Each row comes from the steps of one walk. Every step used is in the known rows, and no mark comes twice. Write the walk behind each row, first mark first.
Known rows
mafo -> dibim -> lezud -> movefa: [-1.30 -1.52 -3.17  0.03  1.07  0.21  2.61  0.10 -1.88  3.41 -1.03  2.83
 -0.92  0.76 -0.20  0.74 -0.63 -0.92  0.36]
riluken -> movefa -> rekup -> dibim: [ 1.65 -1.04 -2.42 -1.29 -4.76 -2.60  1.54 -2.20 -4.41  3.30 -2.95 -2.38
 -4.09 -2.44 -3.36  0.53 -0.92 -3.29 -0.04]
movefa -> sivo -> dibim: [ 4.57 -2.10 -2.90  3.50  0.24 -4.39 -0.59  4.94 -2.14  0.86  1.62 -6.02
 -0.76 -4.06 -1.56  3.61 -2.10 -3.03 -0.17]
sivo -> movefa -> lezud -> dibim: [ 4.34 -0.64  0.19  4.39  1.15 -0.21  1.07  0.27 -0.88  1.75  1.28  4.58
  2.43 -1.10  2.39  1.53 -5.95 -2.79 -2.58]
mafo -> movefa: [-0.79 -1.92  0.39  1.25 -0.48  3.29  2.54 -1.69 -7.18  3.54  1.42 -3.20
 -2.57 -4.89  0.41 -6.59  2.38  1.68  1.33]
mafo -> movefa -> lezud -> dibim: [ 4.48 -1.24 -1.17  4.36  1.85 -0.66  0.98 -0.73 -1.77  3.92  1.46  2.18
  0.84 -1.60  3.55 -0.18 -4.86 -3.10  0.91]
riluken -> movefa -> rekup: [ 2.37 -3.02  0.45  0.47 -3.78  1.84  1.92 -5.71 -5.93  0.83  1.24 -2.37
 -7.69 -4.54  0.10  0.31 -0.62 -0.32 -2.09]
riluken -> movefa -> sivo -> dibim: [ 5.41 -3.24 -6.08  1.91 -0.71 -4.25  0.41  2.19 -4.44  1.13  3.31 -4.06
 -1.34 -3.67  0.19  3.89  1.96 -2.68  0.57]
rekup -> dibim -> lezud: [ 1.82 -0.62 -0.05 -3.40 -3.67 -1.39  1.77  1.66  1.06  4.43 -5.45  1.21
  4.52  0.68 -6.28  0.67 -1.74 -1.20  4.13]
movefa -> lezud: [ 5.05 -2.70  1.57  4.76 -0.27  0.90  0.00 -1.50 -1.84  6.15  1.94  1.84
  1.07 -2.77 -1.23  4.05 -4.77 -0.45  0.46]
movefa -> rekup: [ 1.60 -1.71  4.35  2.52 -2.45  1.87  0.68 -2.24 -3.24  0.67 -1.04 -4.86
 -6.95 -5.06 -2.09 -0.08 -5.97 -0.88 -3.04]
dibim -> sivo -> movefa: [-0.26 -1.89  1.87 -1.10 -2.79  2.69  1.00 -0.40 -5.56 -3.42 -0.78  0.04
  2.47 -1.28 -3.00 -6.13  2.32  2.88 -4.81]
mafo -> dibim: [-1.75 -0.77 -3.53  2.24 -1.03 -3.61  2.56  0.90 -4.82  6.99  0.27 -6.75
 -3.55 -6.40  0.72 -0.03  0.72 -0.53  1.94]
lezud -> movefa -> sivo: [ 4.86 -2.71 -1.97  3.57  1.13  0.96 -2.52  2.37 -2.38  2.57  2.37 -1.87
 -4.96  0.74 -0.40 -1.52 -1.79  0.29  1.55]
movefa -> lezud -> dibim -> mafo: [ 6.61 -1.58  1.93  0.70 -1.07  2.12  2.10  1.22  1.91 -3.36 -2.42  0.29
 -1.07 -0.54 -0.68  3.54 -5.81 -0.49  3.16]
rekup -> dibim -> sivo: [ 2.21 -0.22 -1.60 -2.02 -4.42 -2.98 -0.33  1.29 -1.81  0.53 -5.51 -5.20
  2.42  0.64 -7.19 -3.38  0.63  0.26  1.97]
lezud -> movefa -> rekup -> dibim: [ 0.16  0.17 -0.58  0.83 -2.19 -1.82  0.79  0.34 -2.51  1.93 -4.45 -1.55
 -4.65 -0.83 -4.18  0.26 -5.27 -4.51 -2.32]
riluken -> movefa -> sivo: [ 6.87 -4.29 -4.14  1.17 -2.17 -0.37 -1.60 -0.81 -4.83  4.45  4.05 -2.76
 -4.20 -1.59  0.60 -1.12  3.77  1.72  4.40]
rekup -> dibim: [ 0.61  1.26 -1.13  0.10 -3.41 -2.14  1.91  2.02 -1.74  5.03 -3.76 -4.71
 -0.06 -2.30 -5.63 -0.50 -1.31 -1.74  3.26]
rekup -> dibim -> lezud -> movefa -> riluken: [-0.35 -0.09 -2.18  5.51 -2.77  4.72  1.25  2.67  2.18  1.31 -1.87  3.67
 -2.05  0.43 -2.63  1.67 -7.78 -3.79 -0.28]

Write each row's walk
[ 3.22 -2.15  0.18 -4.47 -6.02  0.87  2.76 -0.79 -2.89 -3.94 -5.18 -2.35
 -4.87 -1.63 -4.56  1.20 -0.78 -0.67  2.28]	riluken -> movefa -> rekup -> dibim -> mafo
[ 5.78 -0.21 -0.23  5.03  1.08 -0.95  0.57  0.17  1.37  3.87  0.65  0.93
  0.84 -1.39  1.38  3.60 -7.24 -3.17  1.39]	movefa -> lezud -> dibim
[ 4.89 -3.30 -1.36 -0.70 -0.95 -3.25 -0.11  3.95  0.56  1.07 -1.07  0.10
  3.95 -0.51 -2.97  4.03 -2.36 -2.25  1.35]	movefa -> sivo -> dibim -> lezud
[ 7.24 -2.27 -0.52 -0.56 -1.84  2.31  2.70 -1.10  0.10 -3.35 -0.92  1.71
 -1.61 -0.14  0.69  3.70 -2.47 -0.23  3.98]	riluken -> movefa -> lezud -> dibim -> mafo
[ 5.59 -5.25 -0.49 -0.48 -1.13  1.64 -1.88  2.20 -5.24 -0.46  1.02 -3.42
 -4.19 -1.72  0.27 -5.60  1.82  2.18  3.90]	dibim -> mafo -> movefa -> sivo
[-0.31 -2.41  4.94  1.38 -2.44  2.76  1.18 -2.00 -5.91 -1.93 -0.31 -0.36
 -4.72 -4.79 -0.88 -2.18 -4.39 -0.73 -7.74]	sivo -> movefa -> rekup
[ 4.63 -4.87  1.42  1.22 -0.31  2.97  0.92 -1.85 -4.65  1.71  1.03  3.77
  0.38 -2.37  0.62 -0.03 -1.55  0.54  0.94]	dibim -> mafo -> movefa -> lezud
[ 0.29 -0.30 -0.54  6.28 -3.81  4.59  0.58  2.33 -0.86 -3.95 -0.23  0.72
 -0.97 -2.31 -0.19 -3.44 -6.08 -1.50 -4.72]	lezud -> dibim -> sivo -> movefa -> riluken
[ 0.37 -0.96 -1.67  0.43  1.55  1.39  3.05  1.18 -0.17 -0.86 -1.02  3.39
  1.38  0.95 -2.05  3.29 -2.54 -2.35 -1.64]	sivo -> dibim -> lezud -> movefa
[ 0.38 -2.75 -0.14 -1.68 -0.94  2.38  4.11  1.13 -6.12 -4.18 -0.92 -3.37
 -1.80 -4.64 -0.36 -2.71  1.97  0.10  0.55]	sivo -> dibim -> mafo -> movefa
[-0.56 -1.39  0.48  5.69 -4.70  5.86  0.30  1.55 -2.32 -3.10  0.31  0.31
 -1.15 -3.22 -1.84 -3.63 -4.46 -0.08 -5.11]	dibim -> sivo -> movefa -> riluken
[ 2.20 -1.65  1.61 -3.35 -4.28 -1.90  0.92  0.58  0.52  2.63 -6.39  1.50
  1.71  0.11 -5.80  1.33 -4.52 -2.76  0.74]	movefa -> rekup -> dibim -> lezud
[ 1.86 -2.91  3.36 -0.35 -1.75  2.45  1.81 -1.97 -4.67 -4.61 -2.41 -2.74
 -7.29 -3.62  1.31 -3.72 -4.18 -1.46 -2.38]	lezud -> dibim -> mafo -> movefa -> rekup
[-0.01 -0.71 -0.79  6.53 -2.03  7.22  1.47  1.49  1.83  0.52  0.14  3.37
 -3.22 -0.61 -1.17  1.31 -7.79 -2.05 -0.82]	dibim -> lezud -> movefa -> riluken
[-0.35 -0.96 -0.24 -2.63 -3.72 -0.36  0.64  1.17 -5.29 -2.26 -3.41  0.40
  4.17 -0.22 -4.82 -5.78  2.40  0.72 -4.15]	rekup -> dibim -> sivo -> movefa
[ 4.43 -4.76 -0.16  1.59  0.43  0.51  1.54 -0.30 -4.63  0.16  1.10  3.29
  1.64 -3.27  0.81  2.34 -2.05 -1.77 -0.82]	sivo -> dibim -> mafo -> movefa -> lezud
[-0.53 -2.84  0.32  0.77 -0.27 -0.31  1.05 -1.85 -2.69  0.83 -2.03  1.58
 -5.59 -0.91  0.08  1.34 -5.25 -2.89 -4.43]	mafo -> dibim -> lezud -> movefa -> rekup
[-1.94 -1.60 -2.35  5.77 -4.32  2.59  0.42  2.27 -3.70 -1.06  0.39 -0.49
 -1.63 -4.37  0.08 -3.09 -3.30 -1.07 -5.20]	mafo -> dibim -> sivo -> movefa -> riluken
[-0.69  0.36 -1.01  8.87 -1.54  7.27  1.62  1.36  0.13  0.74  1.60 -0.34
 -6.53 -2.86 -0.28  0.69 -7.80 -2.09 -1.38]	lezud -> movefa -> riluken
[ 3.57 -1.84 -4.15  4.03  2.09 -3.33 -0.31  4.68 -2.12 -0.24  2.08 -3.40
 -1.91 -1.78 -0.69  3.64 -2.64 -3.84 -1.68]	lezud -> movefa -> sivo -> dibim
[ 4.28  0.17  2.15 -0.91 -2.11  3.41  3.42  1.82  1.44 -5.27 -3.45 -4.17
 -3.49 -1.49 -1.70  0.43 -3.57  0.89  4.36]	lezud -> dibim -> mafo
[-1.99 -2.30 -1.61 -1.02 -2.27 -1.44  1.13  0.46 -7.07 -0.94 -0.64 -0.90
  1.88 -2.58 -0.66 -5.62  3.67  1.53 -5.02]	mafo -> dibim -> sivo -> movefa
